Each row was made from one path, in order. Every step used is in the known rows, and no mark comes twice. Write each row's path.
Known rows:
z > e > d: [ 1.08 -0.49 -0.23  2.03 -1.53 -3.20 -1.64  0.43 -0.97 -2.27  3.40  0.50
 -4.45 -0.40 -0.81  1.22 -5.69  0.78 -1.09 -0.32 -0.31 -1.34]
t > c: [ 3.71  2.12  2.10  3.51 -2.95 -3.39  1.13 -0.05 -0.62 -2.84  0.95  2.72
 -1.27 -0.88 -1.73  0.78 -2.17 -1.84 -1.60  0.35  1.83 -1.30]
z > e > s: [ 3.35 -0.13  1.16  2.27 -0.18 -4.93 -2.22 -0.54 -0.31 -1.25  3.24  0.47
  0.10  0.61 -2.05  2.01 -4.97 -0.07 -1.00 -1.57 -0.70  0.19]
x > e > z: [ 2.75 -0.01  0.18  2.16 -0.21 -2.13 -1.45  0.05  1.16 -0.78  3.66  3.13
 -1.39  3.10  2.30  1.39 -4.31 -0.34 -1.37 -1.14 -0.98 -1.81]
u > t: [ 2.08  1.77  2.93  0.11 -3.76 -3.11 -0.95 -1.33 -0.99 -0.56  0.75  1.60
 -1.77 -0.03 -0.71  1.00 -2.40  2.38 -1.72  0.19  2.14  0.94]
j > x: [ 4.74  2.30  2.10  1.52 -1.67 -3.72 -0.35  0.37  1.21 -2.20  2.83  0.07
 -1.16 -1.42 -0.48 -1.08 -2.69  0.49 -1.72  2.30  1.47 -1.43]
e > t > c > d: [ 3.43  2.56  1.59  2.67 -2.36 -2.78  2.77 -0.58 -2.07 -2.12  3.05  1.37
 -2.28 -1.21  0.80  1.05 -3.31  1.24 -2.31  1.10  4.37 -1.80]
u > t > c: [ 2.99  2.74  3.15  2.69 -5.25 -2.86  0.55 -0.48 -1.50 -2.35  0.30  2.80
 -0.96 -1.15 -1.74  1.48 -1.87 -0.46 -1.96  0.50  2.01 -0.12]
u > t > c > x: [ 3.14  3.55  1.83  1.85 -3.30 -3.87  3.22  0.73 -0.54 -1.95  1.29  0.99
 -0.52 -3.14 -0.09 -0.87 -3.02  0.07 -1.74  2.64  3.87 -0.38]
q > t > c: [ 3.19  1.70  2.13  4.11 -3.15 -3.86  1.95 -0.76 -2.06 -3.22  1.41  2.44
 -1.33 -0.38 -2.39  0.71 -0.92 -2.04 -1.73  0.59  2.68 -3.17]
c > t > e > s: [ 4.24  1.99  1.34  1.88  1.61 -4.37 -2.63 -0.15 -1.32 -0.82  1.93  0.26
  1.72 -0.22 -1.60  1.32 -3.40  0.90 -1.07 -2.12 -0.28  0.88]
u > t > e: [ 2.55  2.50  3.62  1.85 -0.69 -2.91 -2.01 -0.02 -2.31 -1.26  0.46  1.29
 -1.54 -1.22 -1.74  0.12 -2.29  2.14 -2.29 -2.01 -1.43  1.47]
u > t > e > x: [-0.15  1.58  3.34  0.92 -1.79 -2.66 -1.70  0.67 -1.81 -0.38  2.30 -0.38
 -2.69 -2.73 -1.31 -0.10 -4.47  2.10 -1.61 -0.90 -3.02  0.76]
c > t > e: [ 3.83  3.91  2.48  2.13  1.72 -3.49 -1.02  0.35 -2.21 -0.55  1.19  1.25
 -0.93 -0.73 -0.43 -1.99 -2.22  1.45 -2.14 -1.82 -1.29  0.10]
j > x > c: [ 3.39  4.62  3.55  0.80 -2.53 -3.85 -1.05 -0.07  2.46 -2.36  3.57 -0.46
 -0.64 -1.53  0.60  0.39 -4.05 -0.63 -2.38 -0.23  2.93 -0.61]
q > t > e: [ 2.77  1.50  2.64  3.28  1.40 -3.91 -0.64 -0.31 -2.87 -2.12  1.58  0.98
 -1.98 -0.43 -2.39 -0.63 -1.33  0.55 -2.06 -1.95 -0.75 -1.58]
t > e > x > c > d: [ 1.60  3.79  2.86  0.76 -0.77 -2.46  1.65  0.24 -0.66 -1.13  3.59 -0.89
 -2.44 -2.46  2.15  0.65 -5.22  1.65 -2.39 -1.01  3.55 -0.60]
z > e > t: [ 1.54  0.87  2.02  2.32 -1.90 -4.81 -2.07 -1.45 -1.34 -1.06  5.23  1.07
 -3.54  1.00 -1.26  0.15 -4.62  1.70 -2.35 -0.63 -2.18 -0.96]
c > t: [ 3.94  3.78  1.29  0.53 -0.29 -3.94  0.46 -0.80 -0.84  0.44  1.79  1.55
 -0.87  0.67  1.12 -1.95 -2.30  1.40 -1.49  0.52  2.33 -1.01]
x > c > t > e > d: [ 1.71  2.56  0.52  1.40 -0.12 -2.68 -2.32  0.78 -1.43 -2.00  2.47 -0.01
 -2.55 -1.38  0.07  0.94 -4.56  1.45 -1.43 -1.50  0.62 -0.43]
j > x > c > t > e: [ 3.96  5.74  3.52  1.90  0.70 -3.48 -1.47  0.66 -1.16 -1.12  2.11  0.29
 -0.16 -1.70  0.23 -1.76 -2.84  0.90 -2.70 -1.93 -0.80  0.20]
c > t > e > z: [ 4.37  2.10  0.76  3.05  1.79 -3.21 -1.53 -0.35 -1.13 -0.45  2.80  2.90
 -1.95  1.09  0.74 -0.40 -2.80  0.01 -0.18 -1.53 -2.92 -1.18]

Which path is each row?
[ 2.89  2.54  1.65  2.54 -2.61 -2.16  2.50 -0.02 -1.80 -2.09  3.31  1.36
 -1.56 -0.63  1.68  1.18 -3.82  1.43 -3.22  0.66  4.26 -1.81]  x > e > t > c > d
[ 3.94  2.94  1.91  1.69  1.21 -4.39 -2.93 -0.18 -0.77 -0.97  2.30 -0.09
  1.98 -0.43 -1.19  1.70 -3.85  0.52 -1.33 -2.76  0.16  1.09]  x > c > t > e > s
[ 1.72  5.54  2.87  0.20 -1.84 -3.88 -0.28 -0.25 -0.25  0.54  3.78 -0.01
 -1.10 -0.72  1.87 -1.57 -4.78  0.67 -2.20 -0.91  0.67 -0.60]  z > e > x > c > t
[ 1.55  1.80  1.09  0.62 -0.72 -2.47  1.15  1.86  1.37 -1.01  2.83  0.55
  0.42  0.44  2.74 -0.78 -5.04  1.17 -3.82  0.32  2.86 -0.87]  c > x > e
[ 2.76  0.66 -0.23  1.96  0.01 -2.52 -0.01  0.68  1.36 -0.76  3.97  2.41
 -1.03  1.88  2.97  0.46 -4.75 -0.20 -1.36 -0.04  0.00 -1.85]  c > x > e > z
[ 1.33  3.60  2.86  1.09 -0.89 -2.68  2.02 -0.14 -1.38 -1.30  3.82 -1.03
 -2.49 -2.25  1.84  0.60 -4.62  1.51 -2.46 -0.89  3.97 -1.50]  q > t > e > x > c > d
[ 1.26  4.07  3.34  0.37 -1.91 -2.20  1.33  0.01 -1.13 -0.88  3.29 -0.87
 -2.23 -2.60  2.15  0.99 -5.11  2.29 -2.58 -0.93  3.65 -0.02]  u > t > e > x > c > d
[ 1.61  2.22  1.44  2.01 -2.06 -2.52  2.13  1.83  0.22 -2.02  2.67  0.99
  0.85  0.03  1.93 -0.39 -4.11 -0.07 -4.12  0.61  3.24 -2.03]  q > t > c > x > e
[ 3.63  3.11  1.09  2.41 -1.71 -4.26  3.64  1.07  0.09 -2.26  1.72  0.99
 -0.76 -2.94 -0.09 -1.36 -3.22 -0.85 -1.47  2.53  3.76 -1.25]  t > c > x
[ 1.50  2.72  1.91  1.31 -3.08 -2.02  1.47  1.96  0.48 -1.57  2.14  1.13
  1.04 -0.35  2.26 -0.03 -4.59  0.68 -4.22  0.56  2.91 -0.53]  u > t > c > x > e
[ 2.09  2.12  2.24  3.32 -4.05 -2.90 -0.46 -0.01 -0.84 -2.66  3.10  2.40
 -0.69  0.38 -0.67  1.61 -3.40 -0.50 -3.30 -0.19  0.73 -1.37]  x > e > t > c
[ 0.74  2.58  2.55  1.14 -0.08 -3.06 -0.98  0.95 -1.75  0.10  2.78 -0.44
 -2.26 -2.39 -0.43 -1.53 -4.40  1.59 -1.54 -0.75 -2.93 -0.19]  c > t > e > x
[ 2.85  3.14  1.37  2.92 -2.40 -4.71  2.68  0.66 -0.72 -2.22  3.45  0.75
 -1.45 -2.66 -0.33 -1.25 -4.13 -0.27 -2.05  2.23  1.79 -1.29]  z > e > t > c > x
[ 0.34  1.16  2.64  1.52 -0.19 -3.03 -1.27  0.97 -1.19 -0.72  2.76 -0.41
 -2.96 -2.55 -1.35 -0.57 -4.66  1.14 -1.39 -0.95 -3.13 -0.08]  t > e > x
[ 0.38  0.15 -1.02  0.56 -1.45 -1.94 -0.57  1.87  0.59 -2.18  3.19 -0.18
 -1.90 -0.37  1.89  1.36 -6.07  1.67 -2.33  0.63  3.06 -1.35]  c > x > e > d
[ 0.32  3.82  3.93  0.77 -1.48 -3.34 -1.71  0.36  0.78 -1.29  3.53 -0.77
 -1.90 -2.25 -0.02  0.77 -5.41 -0.20 -2.14 -2.54 -0.28  0.33]  t > e > x > c
[ 0.87  1.52  1.25  0.84 -1.85 -3.53 -0.99 -0.02  0.19 -0.97  5.03  0.39
 -1.04  0.99  1.46  0.28 -5.03  2.53 -3.61  0.35  1.24 -0.96]  c > x > e > t
[ 3.39  5.27  3.30  1.82  1.13 -3.55 -1.39  0.29 -1.48 -0.80  1.70  0.78
 -0.55 -1.05  0.13 -1.37 -2.87  0.90 -2.52 -2.75 -0.63  0.41]  x > c > t > e
